Known rows, with every step that occurs
mefozi-voriv-nesofit: [ -1  -5  -4   2  -1  -2 -17  -6   3  -4 -22  -2   2   7  -4   4   1   8
   7   2   5  -6  10  -4   3   1 -10   4 -12   7   4   2   0   8   2  11
  -3   2  -1   3  -3]
nesofit-tosimi-movig-defi-satig: [  1  -9   5  -4   1  -2  18  -6   0   1 -30   7  16  -6  15  -6 -21 -10
  -7   0  -9  14   2  16 -14   8  -7  -6  -4  12   4  15  -8  -4   4  -1
  -6   3  14   1  -1]
voriv-mefozi-defi-nesofit-tosimi-muzop: [ -4 -11   5   1   1 -14  11 -10   2 -12 -23  14   4  -1   2   3   3   6
   9   2  -8   7  20  -2  -8   4 -17   0 -14  17   3  13   4   7   9  17
  10  -7  13   1 -11]
movig-voriv-nesofit-tosimi: [ -5  -8  -1  -9   5 -15 -11  -8   3  -2 -23   1   0   1  10   2 -20   5
  -2   0   1  -6   6  -1  -5   2  -7   4  -7  22  11  13  -3   2   5  12
   9   5  -3   5  -4]
mefozi-voriv-nesofit-tosimi-muzop: [-10 -16  -5  -7   1 -12 -10  -7   5 -12 -21   5   5   3   8   7   0  11
  12   0  -2   5  20  -2  -4  -3 -10   0 -13  20   2  10  -3   7   1  14
  -7   4   2   5  -3]
mefozi-defi-movig-tosimi: [ 11  -3  -2  -4  -1  13  19  -5  -7   0 -29   4  -2   1   4  -9 -19   3
   2   4  -9  -3   1  -5  -7   7 -13  -4  -6  -1   2  10  -5   5   1  -1
   3  -4  16   0   6]
voriv-mefozi-defi: [  6  -3   2   7   0  -2   2  -3  -2   1 -18   6   4   4 -10  -1  -3  -4
   1   4  -1  -4  -2  -5   6   2 -10   4 -12  -5   6  -1   5   6   8   8
  12  -6   8   0  -5]
mefozi-voriv: [ -2  -4  -6   0   0   2  -1  -1   1  -3 -27  -2   3   6  -2   2   2   6
   4   3   4  -4   5  -6   1  -2  -8   2  -3   0   1  -2  -1   5  -1  -2
 -10   0   1   3   4]
nesofit-defi-satig: [-4 -1  3 10  4  8 14 -6  1  3 -9  5  0 -2 13  3 -1  6 -4  2 -3  5  5 15
 -1  3 -6 -3  3  3  9  4  0 -4 -2  0 -1  8  5  1 -5]
muzop-tosimi-nidu-voriv-movig-defi: [ -1 -23   6  -8  -6  -2   2 -11   3  10 -46  -3   6   2  -8  -4 -31   3
  -3  -1  -9   3 -23   3  -4  11  -3  -5 -30 -11   4   9  -5   2   9  16
 -11   7   2  -2 -10]
movig-voriv-nidu-defi-nesofit: [ -3  -4   2   6   1  -5   5  -7   4  -2 -54   1  -2   5  -1  10 -15  17
  -6   0  -5  -7  -2   0  -1  10 -11  -2   7  15   5  11   0  10  10  11
  14  -5  -4   6 -15]
tosimi-nidu-voriv-movig-defi: [ -1 -20  -1  -1   4   0   2  -8   5  11 -38   4   8   2  -7  -7 -24   1
  -3  -2  -7   2 -10   6  -1   9  -2  -6 -29  -1   3   6  -5   7   8  15
  -2   5   0  -4  -6]
tosimi-nidu: [ -7 -13   1  -6   0   1   3   1   4   7   2   3   6   1  -1   6  -4   1
  -3   0  -4  11   0   3  -3   6  -1  -4   1  -1  -3   0  -3  -1   3   1
  -2  -3  -1  -3  -3]
satig-tosimi-nidu-defi-nesofit-voriv-mefozi: [ -8 -16   5   2   4   0   7 -16   7  -3 -36  11   3   2  -9  20  -5  32
   2   4  -5   4   1   5 -22  15 -16  -2 -22  24  17  27   0   8  15   7
  14  -4  -4   7 -25]
muzop-tosimi-movig-defi-nesofit-voriv: [  7 -11   8   0  -4   3   3 -16   3  -7 -46  -3  16  -3   7  -5 -18   4
   3   3  -8   7 -14   3 -16  15 -10  -5 -18   9  15  20  -7   0   5   3
  -5  13  12   2  -6]
voriv-satig-tosimi-movig-defi-nidu: [  2 -14   8  -8  -6  10  19  -6   2  -1 -32   8  22   1  -2  20 -25   2
 -13  -3 -11  14  -8  14 -15   8  -5  -4   5   6   4  23  -6  -3  11   3
   4   3  17   2 -14]
satig-defi-nesofit-tosimi-nidu: [-11 -13   4 -14  -1  -5   7 -11   5  -1 -12  10   5  -7   2  15   0  18
  -1   3  -7  12  12   3 -24  14 -13  -7   0  17   1  20  -6  -4   7   3
   3  -9   4   0 -23]
satig-tosimi-movig-voriv-nesofit: [  3 -12  -1 -11  -3  -4 -13  -9   3   2 -32   2  16   0  -2  10 -20  15
   0  -1  -3   5  -1   1 -20   4  -3  -1 -10   7   7  24  -8   3   7   4
   5   7   5   6  -7]
muzop-tosimi: [  1  -3   7  -7  -9  -2   0  -4  -2  -3  -7  -8  -1   0  -1   4  -7   3
  -1   1  -2   1 -13  -3  -3   2  -1   0  -1 -10   1   4   0  -4   2   1
 -10   1   2   1  -3]
voriv-mefozi-defi-movig-tosimi-muzop: [  8 -15   1  -7  -1   5  25  -5  -3  -4 -20  12   2   4  -1  -6 -18   1
   7  -1 -12   4   7   0  -6   2 -10  -2 -21   3   2  12   0   8  10  11
  11  -1  14  -1   6]
mefozi-voriv-movig: [  4  -7  -5  -4   3  -2  -1  -8   1   3 -40  -1   1   6  -7   0   2  -3
   5  -1   3  -7   8  -5   3   1  -8   2 -25   4   3  -1  -3  11  -1  10
  -7   1   4   3   2]
defi-satig-voriv-nidu-tosimi: [ -5  -5   3 -15  -3   3  16 -12   0  -2 -25  -2   2   7  -7  13 -10  30
  -9  -1  -3   0  -4  11 -13   2  -8  -2  11  13  -1  23  -1  -8  -1   7
   8   3   5   8 -16]
defi-nidu-tosimi-movig-voriv-mefozi: [ -2 -15   4 -17   5  -6  20 -11   4   5 -51   5  15   7  -7  12 -23   8
  -9   0  -5   1  -4  15 -12   7  -9   0 -23  10   5  18  -2  -1  10   2
   4   3   5   6  -1]
movig-defi-nidu-tosimi: [ -3  -3   4  -1  -2   8  18  -4   0  -4 -32   4   3   1   0   4 -22   7
  -9   2  -9  -3 -10  12  -5   5  -8  -2  -3   4   2   9  -1  -8   5 -10
   6   6   4   2  -6]
muzop-tosimi-nidu-defi: [ -7 -15   7  -2 -11   1   2  -4  -2   5 -28  -3   3  -2  -4  12 -13  14
  -3   3  -9  11 -20   2  -7  11  -4  -7  -3 -13  -1   6  -2   0   7   0
 -10  -5  -3   4 -13]
mefozi-voriv-nesofit-defi: [ -2  -8  -5  14   4   3 -17  -9   4  -3 -27   3   4   2   3   3   1  10
   9   5   3  -6  12  -2   4   4 -13   2 -11   3  15   5   0   7   0  10
  -2  10  -1   4  -8]
nesofit-voriv-movig-defi-nidu: [  3 -10  -1  -2  13   4  15 -11   4   4 -33   5   6   4   2  -5 -18  -8
  -6  -3  -4  -7 -10  15   1   8  -7  -1 -32  22  17   7  -2   5   6   8
  15  16   7   0  -2]
defi-satig-voriv-mefozi: [ -1  -4   5  -4   1  -2  15  -8   3   1   3   3   1  10  -8   0  -2  15
  -4  -2   4  -1   1  16 -10  -1  -3   6 -11   7   4  15   5  -1   9  14
  11   1   3   3  -8]
voriv-nidu-tosimi-movig-defi: [  5 -11   4  -5  -3   1   4  -7   0  -1 -48   4  19  -3  -5   4 -27  -1
  -6   0 -13   6 -10   2  -6  11  -6  -8   2   1   3  15  -8  -3   3   2
   5   6   6   4 -10]
muzop-tosimi-satig: [  2   5  10 -11 -13   1   3  -3  -3   9 -12  -7  -2   0   3   7 -11   5
  -2   2  -4  15  -7   0  -9   4  -1  -1   2 -11   0   4   0  -9   2   1
 -19   0   7   2  -5]
muzop-tosimi-satig-voriv-nidu-defi-movig: [  3   1   8 -10  -8  -3  18 -13  -4   9 -34  -6  -1   5  -3  12 -17  27
   0  -1  -9  10 -10   3 -18  11  -9  -9  -2  -6  -1  27  -3   2   6  16
  -9   0   8   7 -15]
defi-movig: [  4   1   1  -4   4  -2  15  -4  -2   2  -2   0  -4   1   6  -2   0  -3
   2  -2  -2  -1   8   3  -6   5  -3  -4 -13   3  -3   8  -3   4  -2   2
  -4   2   5  -2   8]
muzop-tosimi-movig: [  6  -9   7 -10  -9  -3   1  -6  -2   2 -18  -7  13  -3  -2   3  -8  -2
   1   0  -6  11 -12   0 -10   6  -1  -5  -8 -13  -2   9  -5  -2   0   2
 -17   1   9   1   0]
movig-voriv: [ -1  -5  -3  -4   3  -1   1  -1   2   3 -24  -1   1   4   5   1 -16   4
  -4   0   0  -5  -6  -1   0  -1   2   1   0   3   5   2  -1   0   4  -3
   5   7  -2   3   4]

Rows
[-16 -15   1 -14   5 -14   5  -8   6  -8  -5   5   5   4   6   6  -6  21
   5  -3  -6   6   9  18  -8   0  -9  -2 -20  26  -2  17   0   5   4  23
  -7   5   4   1  -9] -> defi-nidu-voriv-nesofit-tosimi-muzop
[  1 -11   0 -14  -1   7  23  -2  -2  -5  -3   6  -2   1   8  -5 -16   6
   7  -4 -12   9  10   4 -12  -1   0  -6  -9   7  -4  13  -5   2   1   2
  -2   5   6  -1  12] -> defi-movig-tosimi-muzop
[ -5 -14   4 -18  -2   5  18  -9   3   1 -33   2  20   6  -6  25 -12  24
  -7  -2  -5  12  -6  14 -19   4  -7  -4  -4  12  -1  27  -5   2   4  13
 -15  -2  13   3 -14] -> defi-nidu-voriv-satig-tosimi-movig
[  0 -21  -2 -18   1   8   6 -11   4   8 -13   4   6   3 -13  -6 -20  14
  -1  -3  -5   4  -1   2 -16   8  -1  -4 -14   3   3  18  -8   1   7  14
  11   0   3   1  -9] -> satig-voriv-movig-tosimi-nidu
[ -2  -6  -4   6   1   0   1  -2   1  -3 -51  -1   4   7  -7  12  -4  14
   0   2  -2  -6  -4  -6   6   4 -13  -2   5   4   3   1   0  12   4   7
  -2  -5  -4   8 -11] -> mefozi-voriv-nidu-defi
[  3  -5  -3 -13   3   1  14  -8   0   6 -29   3   1   2   7   7 -15  13
  -2  -1  -3  -4  -5   2 -14   3  -3  -4 -13   4   3  16  -5   2   4  -6
   6   7   4   3   2] -> satig-defi-movig-voriv
[-10 -17   8  -6 -12   6  15 -12   0   6 -28  -3   5   3  -4  12 -13  35
  -7   2  -6  14 -21  16 -19   8  -5  -6  -2  -8  -3  19  -3  -3   7   3
  -7  -2   3   6 -18] -> muzop-tosimi-nidu-defi-satig-voriv
[  0  -8   6  -5  -6   2  17  -7  -2   2 -41   4  16  -1  -6  21 -10  20
  -8  -2 -11  14  -7  15 -19   8 -10 -10   6   9  -2  24  -7   4   6   3
  -1  -6   9   7 -20] -> voriv-nidu-defi-satig-tosimi-movig
[ -6   3   2 -11   0 -11 -10 -10   1   6 -17   0  -1   0   8   3 -12  19
   4   2  -1   8  12   4 -10   4  -8  -1 -14  18   6  16  -2   0   2  21
 -17  -2   2   4 -12] -> nidu-voriv-nesofit-tosimi-satig
[  1  -6   0  -2  -1   6  14  -7   0   1 -24   1   9   7  -5   4  -5  19
  -7   1  -3   1  -8   7  -4   3 -12  -2  14   5   1  12   1   2   4  12
  12  -2  17   2 -15] -> mefozi-defi-satig-voriv-nidu
[  5   8   3 -12  -3   5  17  -7  -3  14  -9   5   0  -2   6  10  -5  12
   1  -1  -6  14   6   6 -19   6  -3  -8 -10   0  -2  14  -4  -3   1  -3
  -9   0  10   1  -4] -> tosimi-satig-defi-movig
[ -4   1   4   3  -8   8  14  -5  -5  -1 -29   4  -2  -2   0  15  -5  27
  -6   2  -5   5  -6  13 -17   0  -7  -3   3   5   1  16  -2   0   5  -8
  -1  -4   4   8 -15] -> nidu-defi-satig-tosimi
[ -1  -2   2   6   0  -2   2   0  -1  -1 -23   1   1   2  -7  10  -6   8
  -4   0  -5  -2  -9   0   5   6  -5  -4   7   4   1   4   0   7   4   9
   9  -6  -4   4 -14] -> voriv-nidu-defi
[-10 -13   0   7   6   4   5 -12   6   0 -35   6   3  -2   4   9   0  24
   3   3  -4   7  -2   6 -11  15 -12  -7 -14  22  10  13  -3   8   4   5
   5  -2  -3   4 -14] -> tosimi-nidu-defi-nesofit-voriv
[-11 -18   4  -3  -9   9   5  -7   0   3 -31   8   7   0  -6  33 -13  24
  -9   1  -8  14  -7   1 -13   7  -3  -5  11   4   2  17  -3   2   9   3
   4  -8  -1   7 -24] -> voriv-satig-tosimi-nidu-defi
[-11 -21   0   1  -2   9   0 -12   7   3 -34   8   8   3   5  21  -6  28
  -2   5  -3  11  13  12 -15   9 -18  -4  -4   9  12  19  -5   0   6   4
  -5   8   5   4 -21] -> mefozi-voriv-nesofit-defi-satig-tosimi-nidu
[  4  -6  -4  -6  12  -1   0 -13   2   4 -23   1   1   1   1  -2  -2  -3
   4  -3   3  -6  -3   0   0   4  -2   0 -31  20  15   6  -3   7  -3  11
   7  11   2   3   1] -> nesofit-voriv-movig
[  5  -5  -1   7   2   0   0  -8   0  -1 -13   6   8   6 -15  -4  -1  14
   3   3   2  -7  -6  -4  -4   1 -10   5 -11  -6   8  10   5   6   9  11
  17  -2   9   3  -9] -> satig-voriv-mefozi-defi
[  1   0   1   4  -4   9  14  -3  -4   3 -24   2   2   2   4   1  -2   4
  -5   4  -4   4  -4   8   1   1 -10  -1   2   1  -1  -1   1   0   0  -2
   0  -5  16   0  -3] -> mefozi-defi-satig
[  2   5   6 -24  -5   3  20 -12  -5  10 -34   5   0   0  -1  23 -13  21
  -4   0 -11  11   4   3 -20  12 -10 -11  -1   9  -1  24  -5  -7  -1   2
  -4  -1  10   6 -16] -> voriv-nidu-tosimi-satig-defi-movig
[ -2  -4  -2   5   1  -1   0  -6   1  -2 -20   0   5   3 -12   7  -6  26
  -1  -1  -2  -4 -12   1  -5   4  -5  -4   9   2   2  15   0   7   5  12
  14  -2  -3   7 -19] -> satig-voriv-nidu-defi
[ -1  -8   0 -13   8 -17   3 -13   1   0 -25   1  -5   2  16   0 -20   1
   0  -2  -1  -7  15   1 -10   7 -10  -1 -20  24   8  21  -5   5   3  14
   5   6   3   4   4] -> defi-movig-voriv-nesofit-tosimi
[ -3   2   2 -22  -5  18  21  -4   2  10 -23   5   5   5  -5   8 -25  37
  -6   3  -9  10  -9  14 -20   5  -7  -3  -2   7   3  16  -2  -6   8   1
 -12  -3   7   2 -14] -> movig-tosimi-satig-defi-nidu-voriv
[  1 -16   1 -17   1   9  21  -3   1   6  -7   4   0   1   4  -1 -22   2
  -2  -1 -11   9   5   4 -13  12  -5  -8  -6   4  -2  13  -8  -1   4   2
  -3  -3   4  -3   5] -> defi-movig-tosimi-nidu
[ -5   0   0   8  -2   7  13  -9  -2   1 -21   2   1   2  -3   2  -3  31
  -2   1   0   2  -9  16 -12   0  -4  -2  -1   3  -1  15   0   3   3   1
   5  -2   1   7 -11] -> nidu-defi-satig-voriv
[ -8 -13   2 -11  -4   3   3  -1   3   3  -3   5   6  -2  -4  16  -6  14
  -4   1  -6  12  -1   0 -17   5  -3  -5   7  -1  -1  13  -5  -4   6  -5
  -1  -2   1   0 -13] -> satig-tosimi-nidu
[ -9  -2   3  -4   1   5   5 -14   4  12 -48   5   1   2  11  16 -25  24
  -8   4  -7   6   5  16  -9  10 -12  -2  -7  13  16  17  -2  -8   4   4
   3  14   4   8 -13] -> movig-voriv-nesofit-defi-nidu-tosimi-satig
[  1  -2   5   6  -3   8  14  -1   0   1 -17   4   2   2   7  -6 -18  -4
 -10   0  -5   4  -6  15  -1   1  -1  -1   2   3   3   1   0  -5   6  -4
   5   6   6  -1  -2] -> movig-defi-satig
[-10 -10   3   2  -3   9  18  -7   0  -4  -9  12   5  -5  14  14  -1  23
   1  -1 -10  17   7  16 -17  -4  -2  -6   6   4   6  17  -2  -6   2  -6
  -1  14   9   4 -11] -> nesofit-defi-satig-tosimi-muzop
[  8  -8   1   6  -1   3   1  -2   1   2 -22   5  19  -4   2 -10 -17 -11
  -1   0  -8   9  -7   5  -6   6   1  -5  -7  -7   2   5  -6   1   5  -3
   0   7   7  -1   3] -> tosimi-movig-defi
[  6   2   4  -1   1  11   7 -11  -1  10 -12   7  -5  -3  13  -4 -22   8
   3   1  -9   9  20   7 -11  13  -9  -6 -11   8  14  19  -5  -2   2  14
  -2   8   8   0  -4] -> voriv-nesofit-defi-movig-tosimi-satig
[ -1  -5  -1  -6   3  -3   0  -4   4  -2   1  -2   7   6 -10   3  -4  15
  -3  -3   1  -3  -4   0  -5   1  -3  -1  12   5   2  13   0   1   3  14
  12   3   0   3 -12] -> satig-voriv-nidu
